Known rows, with every step that occurs:
vuzom -> sozigu -> romiduz -> bugiz: [-2.11 -2.86  0.93 -3.20  1.96 -1.60  0.19 -0.22  2.92  2.86  0.19 -1.42
 -2.94 -1.13  0.48 -1.02 -4.20 -0.22  0.42 -3.06  3.50]
sozigu -> romiduz -> vuzom -> vudeb -> tifib: [-0.52 -4.17  2.27 -0.29 -3.49 -2.00 -2.62  0.52  0.85  2.46  3.31 -1.41
 -0.41  0.97 -1.08 -1.07 -4.12  2.65  0.57 -2.12  0.94]
sozigu -> romiduz -> vuzom: [-0.78 -3.71  2.09 -0.16 -3.70 -2.21 -1.86  0.56  0.44  2.75  3.35 -1.00
 -1.06  0.21 -0.73 -1.28 -3.87  1.84  0.54 -2.20  1.18]
vuzom -> romiduz: [-2.10 -0.35  2.31  1.57 -0.34 -4.27 -2.57  0.01 -1.04  2.23 -1.49 -2.10
 -2.84 -2.13  0.01 -1.45 -3.90 -1.11  1.77 -3.01  2.29]
tifib -> bugiz -> romiduz -> vuzom -> vudeb -> rozori: [-1.02 -1.83  0.11  2.01  8.43 -0.34 -0.97  0.95  0.21  2.07  0.21 -0.71
 -3.36 -1.78 -0.59 -1.18 -2.15  3.39  1.06 -3.12  4.94]
bugiz -> sozigu -> romiduz -> vuzom: [-0.86 -3.05  3.12  0.07 -8.69 -2.26 -3.45  0.80  1.62  3.04  2.53 -1.89
 -1.59 -0.56 -0.48 -1.81 -4.00  2.95  1.06 -0.03  1.08]
vudeb -> tifib -> romiduz -> vuzom -> bugiz -> sozigu: [-0.23 -0.60  1.45 -2.79 -2.11 -3.05 -2.77 -0.28 -2.32  2.44 -0.02 -0.38
  3.22 -0.16 -0.18 -1.45 -5.33  1.24  2.53 -1.21 -0.31]
tifib -> bugiz -> sozigu -> romiduz: [-2.49 -2.48  2.00 -0.72  0.21 -2.17 -1.98  1.99  3.51  2.11  0.47 -2.16
 -1.28 -0.48 -0.35 -1.49 -2.30  2.67  0.72  0.42  4.98]
vudeb -> tifib: [-1.76 -0.82  1.45 -2.29 -0.62 -5.06 -3.49 -0.24  3.87  1.86 -0.66 -2.25
  1.97  1.02 -0.12 -0.85 -4.97  0.52  2.23 -3.67  0.77]
tifib -> romiduz -> bugiz -> vuzom: [-1.32 -0.08  0.48 -2.77  5.30 -1.45  0.60 -1.09 -3.00  2.15 -0.09  2.19
 -3.59 -1.18 -0.32 -1.06 -4.70  2.66  1.36 -2.38  2.13]
vudeb -> tifib -> romiduz -> bugiz -> vuzom -> sozigu: [-1.08 -0.36  0.37 -4.21  3.28 -3.06 -1.00 -0.83 -0.77  2.31 -0.80  0.23
  1.60 -0.17  0.13 -0.80 -5.42  0.82  2.03 -2.88  0.86]
sozigu -> romiduz -> vuzom -> vudeb -> rozori: [-0.10 -4.10  2.20  1.36 -3.03 -0.95 -2.61  0.52  1.16  2.65  3.59 -1.25
 -3.96  0.32 -0.98 -1.20 -3.60  3.08  0.19 -2.16  1.76]
bugiz -> vuzom: [-1.02 -2.13  1.11 -0.27 -4.30 -3.80 -0.99 -0.44  2.36  2.59  2.29  0.05
 -1.77 -0.36 -0.35 -0.37 -3.73  1.11  1.93 -4.92 -0.23]
sozigu -> romiduz -> vuzom -> tifib -> bugiz: [-0.84 -3.75  2.01  0.68 -2.11 -3.41 -1.79  1.17 -0.28  2.50  2.98 -1.48
 -0.38 -0.63 -0.64 -1.25 -3.51  1.76  0.59 -1.55  2.25]
vuzom -> tifib -> bugiz -> sozigu: [-2.21 -1.32  1.86  1.56  0.41 -5.63 -2.63  1.63  2.02  1.51 -0.94 -2.59
 -1.02 -2.06  0.19 -1.36 -3.26  1.52  1.84 -1.06  3.94]
vudeb -> rozori: [-0.62 -0.68  1.16  2.62  0.95 -2.11 -3.64 -0.15  4.61  2.49 -0.03 -1.82
 -8.53 -0.96  0.11 -1.20 -3.47  1.70  1.21 -3.97  3.29]
vuzom -> sozigu -> romiduz: [-1.85 -2.72  0.92 -1.95 -0.42 -2.05  0.22  0.57  3.56  2.61  0.32 -1.32
 -1.53 -0.34  0.51 -0.97 -3.78 -0.84  0.56 -3.40  2.42]
tifib -> bugiz: [-2.89 -1.50  0.89 -0.37  5.57 -2.28 -1.01  1.43  2.93  1.36 -0.44 -1.78
 -1.65 -0.19 -0.31 -1.25 -2.33  1.45  1.17 -1.96  5.33]
sozigu -> romiduz -> bugiz -> vuzom: [-1.73 -3.52  1.98 -3.58 -0.48 -3.17 -1.24 -0.83  2.50  3.11  2.36 -0.62
 -3.47 -0.73 -0.60 -0.74 -4.33  2.51  0.32 -2.70  2.55]
sozigu -> romiduz -> vuzom -> tifib: [-0.67 -3.61  2.21  0.64 -4.02 -3.75 -2.12  0.66 -0.12  2.62  3.14 -1.35
 -0.68 -0.55 -0.57 -1.25 -4.07  1.63  0.71 -2.15  1.17]
romiduz -> vuzom -> tifib -> bugiz: [-0.75 -2.45  1.26  2.91 -0.16 -2.97 -1.96  1.01 -2.75  1.89  2.23 -1.92
 -0.30 -1.69 -0.38 -1.52 -3.54  1.18  2.00 -2.28  2.18]
sozigu -> romiduz -> bugiz: [-2.32 -2.97  2.22 -3.52  1.67 -3.05 -1.75 -0.61  3.17  2.66  1.19 -1.20
 -3.96 -0.49 -0.51 -1.05 -4.46  2.48  0.13 -2.09  3.72]
vudeb -> tifib -> romiduz -> bugiz -> vuzom: [-1.13 -0.19  0.71 -3.95  2.96 -3.56 -1.72 -0.98 -0.59  2.20 -0.58  0.29
  1.43  0.14 -0.31 -0.82 -5.47  1.62  2.12 -2.78  0.81]
vudeb -> tifib -> romiduz: [-1.27  0.31  0.77 -2.78  1.98 -3.99 -2.08 -0.03  0.46  1.63 -1.27 -0.11
  2.53  1.11 -0.14 -0.99 -5.10  1.06  2.06 -2.61  0.55]

Rows:
[-1.60 -3.43  2.05 -2.96 -0.58 -4.25 -1.53 -0.70  2.16  3.04  2.10 -0.75
 -3.19 -1.32 -0.49 -0.67 -4.45  2.38  0.47 -2.64  2.42] | sozigu -> romiduz -> bugiz -> vuzom -> tifib
[-1.60 -2.44  3.13 -0.84 -7.45 -3.38 -3.36  0.76  4.20  2.80  1.16 -1.94
 -2.13 -0.33 -0.30 -1.59 -3.99  2.86  0.93 -0.24  1.74] | bugiz -> sozigu -> romiduz
[-1.87 -2.02  1.42 -2.13  1.91 -4.32 -1.50 -1.67  0.78  2.63  1.00 -0.96
 -4.60 -2.53 -0.12 -0.76 -4.88  2.02  1.84 -3.87  2.58] | romiduz -> bugiz -> vuzom -> tifib
[-1.43 -1.22  1.41 -3.65  1.89 -4.08 -1.45 -1.90  1.39  3.06 -1.91 -0.31
 -1.47 -3.25  0.01 -1.29 -4.42  0.82  2.19 -4.15  1.82] | vuzom -> bugiz -> romiduz
[-0.29 -0.45  0.08  0.07  2.48  0.25  1.01  0.40 -5.27  1.97  0.76  1.66
 -0.76 -0.56 -0.03 -1.55 -4.17  0.92  1.51 -2.14  0.95] | tifib -> romiduz -> vuzom -> sozigu
[-0.78 -3.45  3.26  0.57 -8.29 -1.72 -3.57  0.87  1.73  2.82  2.61 -1.97
 -2.36 -0.20 -0.72 -1.70 -3.94  3.70  0.98  0.08  1.16] | bugiz -> sozigu -> romiduz -> vuzom -> vudeb
[-1.48 -2.47  0.67 -2.84  0.61 -3.91 -1.58  0.82  3.15  2.44  0.66 -1.68
  3.45  0.46 -0.07 -0.45 -3.63  0.20  1.63 -2.86  1.95] | vudeb -> tifib -> bugiz -> vuzom -> sozigu -> romiduz
[-1.73  0.38  1.24 -2.62  4.39 -1.12 -0.72 -0.70 -2.26  2.08 -1.11  1.02
 -4.01 -1.29 -0.15 -1.72 -4.84  3.31  1.33 -0.45  3.14] | tifib -> romiduz -> bugiz -> sozigu
[-1.91  0.44  0.69 -2.83  7.30 -1.28  0.09 -0.91 -2.47  1.70 -1.21  1.40
 -4.00 -0.88 -0.18 -1.43 -4.83  2.64  1.18 -1.79  3.29] | tifib -> romiduz -> bugiz
[-2.64 -1.42  2.42 -2.67  0.80 -2.32 -2.98 -1.29  2.27  2.63 -0.21 -2.28
 -5.44 -2.02 -0.13 -1.72 -4.88  3.16  1.54 -1.19  4.10] | romiduz -> bugiz -> sozigu
[-0.39 -0.33  0.73 -1.70  0.70 -2.95 -2.14 -0.02 -2.11  1.90  0.20 -0.10
  3.09  0.78 -0.36 -1.16 -5.13  1.13  2.21 -2.40 -0.14] | vudeb -> tifib -> romiduz -> vuzom
[-1.81 -2.99  2.13 -0.89  0.33 -2.27 -3.50  0.97  4.47  1.40  0.13 -2.55
 -0.38  1.46 -0.91 -0.86 -3.66  3.74  1.16 -1.30  2.94] | vuzom -> vudeb -> tifib -> bugiz -> sozigu -> romiduz
[ 0.31 -0.69  0.68  1.98  2.75  0.82 -0.81  0.34 -4.37  1.71  1.12  1.51
 -3.99 -0.07 -0.70 -1.51 -3.94  3.26  1.29 -1.90  1.41] | tifib -> romiduz -> vuzom -> vudeb -> rozori
[-1.81 -2.03  1.15 -0.55  4.83 -2.45 -2.67  0.36  3.72  1.16 -0.90 -1.74
 -0.49  0.85 -0.89 -0.65 -3.75  3.44  1.51 -3.15  2.98] | vuzom -> vudeb -> tifib -> bugiz -> romiduz
[-1.45 -2.72  3.39 -4.05 -6.92 -3.93 -3.22 -0.75  2.71  3.45 -0.08 -1.96
 -1.64 -2.25 -0.07 -1.77 -4.37  1.24  1.75 -0.49  1.66] | vuzom -> bugiz -> sozigu -> romiduz
[-2.07 -1.93  2.04  1.13 -0.32 -5.66 -2.58  1.74  2.20  1.73 -0.38 -2.62
 -0.84 -1.89  0.07 -1.32 -3.24  1.74  1.38 -0.64  3.95] | vuzom -> tifib -> bugiz -> sozigu -> romiduz
[-0.23 -2.86  2.52 -0.50 -6.76 -1.61 -2.92 -0.61 -2.41  3.19  2.41 -1.82
 -0.98 -2.27 -0.42 -2.07 -4.37  1.17  2.43 -1.40  0.44] | romiduz -> vuzom -> bugiz -> sozigu
[-2.42 -0.96  0.12 -0.32  9.14 -2.33 -0.18  0.90  2.10  1.79 -1.36 -0.51
 -1.28 -1.48 -0.29 -1.01 -2.41  2.33  1.17 -3.31  5.14] | tifib -> bugiz -> romiduz
[-1.76 -2.54  1.50 -3.04  2.28 -2.49 -1.98 -1.91  1.67  2.49  1.26 -1.01
 -4.15 -1.04 -0.63 -0.60 -4.94  3.09  1.67 -3.79  2.33] | romiduz -> bugiz -> vuzom -> vudeb -> tifib
[-1.57 -1.87  0.46 -2.47  1.31 -3.79 -1.63  0.67  2.89  2.16  0.13 -1.78
  3.25  0.36 -0.01 -0.52 -3.62 -0.04  2.11 -3.26  1.86] | vudeb -> tifib -> bugiz -> vuzom -> sozigu
[-1.15 -3.75  2.03 -2.10  0.11 -2.15 -1.97 -0.93  3.13  3.14  2.44 -0.76
 -6.17 -0.79 -0.69 -0.66 -4.03  3.47  0.13 -2.67  3.02] | sozigu -> romiduz -> bugiz -> vuzom -> vudeb -> rozori
[-1.94 -2.28  0.81 -3.24  2.48 -1.98 -0.22 -1.72  1.13  2.97  1.03 -0.78
 -4.59 -2.14  0.09 -0.80 -4.63  1.16  1.60 -4.21  2.76] | romiduz -> bugiz -> vuzom -> sozigu
[-0.35 -1.35 -0.20  0.91  3.85 -1.36  0.09 -0.56 -1.71  2.91  0.25  0.44
 -0.88 -2.49  0.00 -1.14 -4.02  1.35  1.74 -5.52  1.09] | bugiz -> romiduz -> vuzom -> sozigu
[-0.44 -1.23  0.83  0.61 -2.55 -5.16 -0.40 -0.05 -0.91  2.27  1.30  1.13
 -0.82 -1.41 -0.10 -0.40 -4.15  1.22  2.13 -4.06 -0.58] | bugiz -> vuzom -> tifib -> romiduz
[-2.53 -0.49  2.35 -0.30  3.10 -3.63 -2.55 -1.14 -1.93  2.50 -1.59 -2.26
 -4.81 -3.27 -0.07 -1.59 -4.51 -0.32  1.63 -2.54  3.92] | vuzom -> romiduz -> bugiz
[-2.00 -2.50  0.17 -0.60  2.88 -1.72  0.68  1.29  2.04  2.18  1.01 -0.78
 -0.79 -0.91  0.04 -0.63 -2.14  0.32  1.37 -3.16  3.73] | tifib -> bugiz -> vuzom -> sozigu
[-1.42 -2.71  0.70  1.18  3.26 -1.18 -1.05  1.20  2.80  1.89  1.36 -0.92
 -3.98 -0.40 -0.60 -0.57 -1.94  2.69  1.14 -2.85  4.13] | tifib -> bugiz -> vuzom -> vudeb -> rozori
[-0.85 -2.92  1.42  0.46 -3.59 -2.58 -1.38 -0.41  2.73  2.13  2.37 -0.09
 -3.00  0.33 -0.80 -0.21 -3.63  2.63  1.68 -4.76  0.00] | bugiz -> vuzom -> vudeb
[-1.57  0.06  1.53 -0.22  2.61 -4.93 -1.67 -0.10 -1.82  1.71 -1.39 -0.22
 -2.75 -2.42  0.21 -1.48 -4.99  2.20  1.82 -1.29  2.63] | vuzom -> tifib -> romiduz -> bugiz -> sozigu
[-0.34 -0.24  0.58  0.49  2.05 -0.51 -0.02  0.33 -5.05  1.81  1.00  1.69
 -1.07 -0.21 -0.51 -1.59 -4.23  1.93  1.55 -1.86  0.86] | tifib -> romiduz -> vuzom
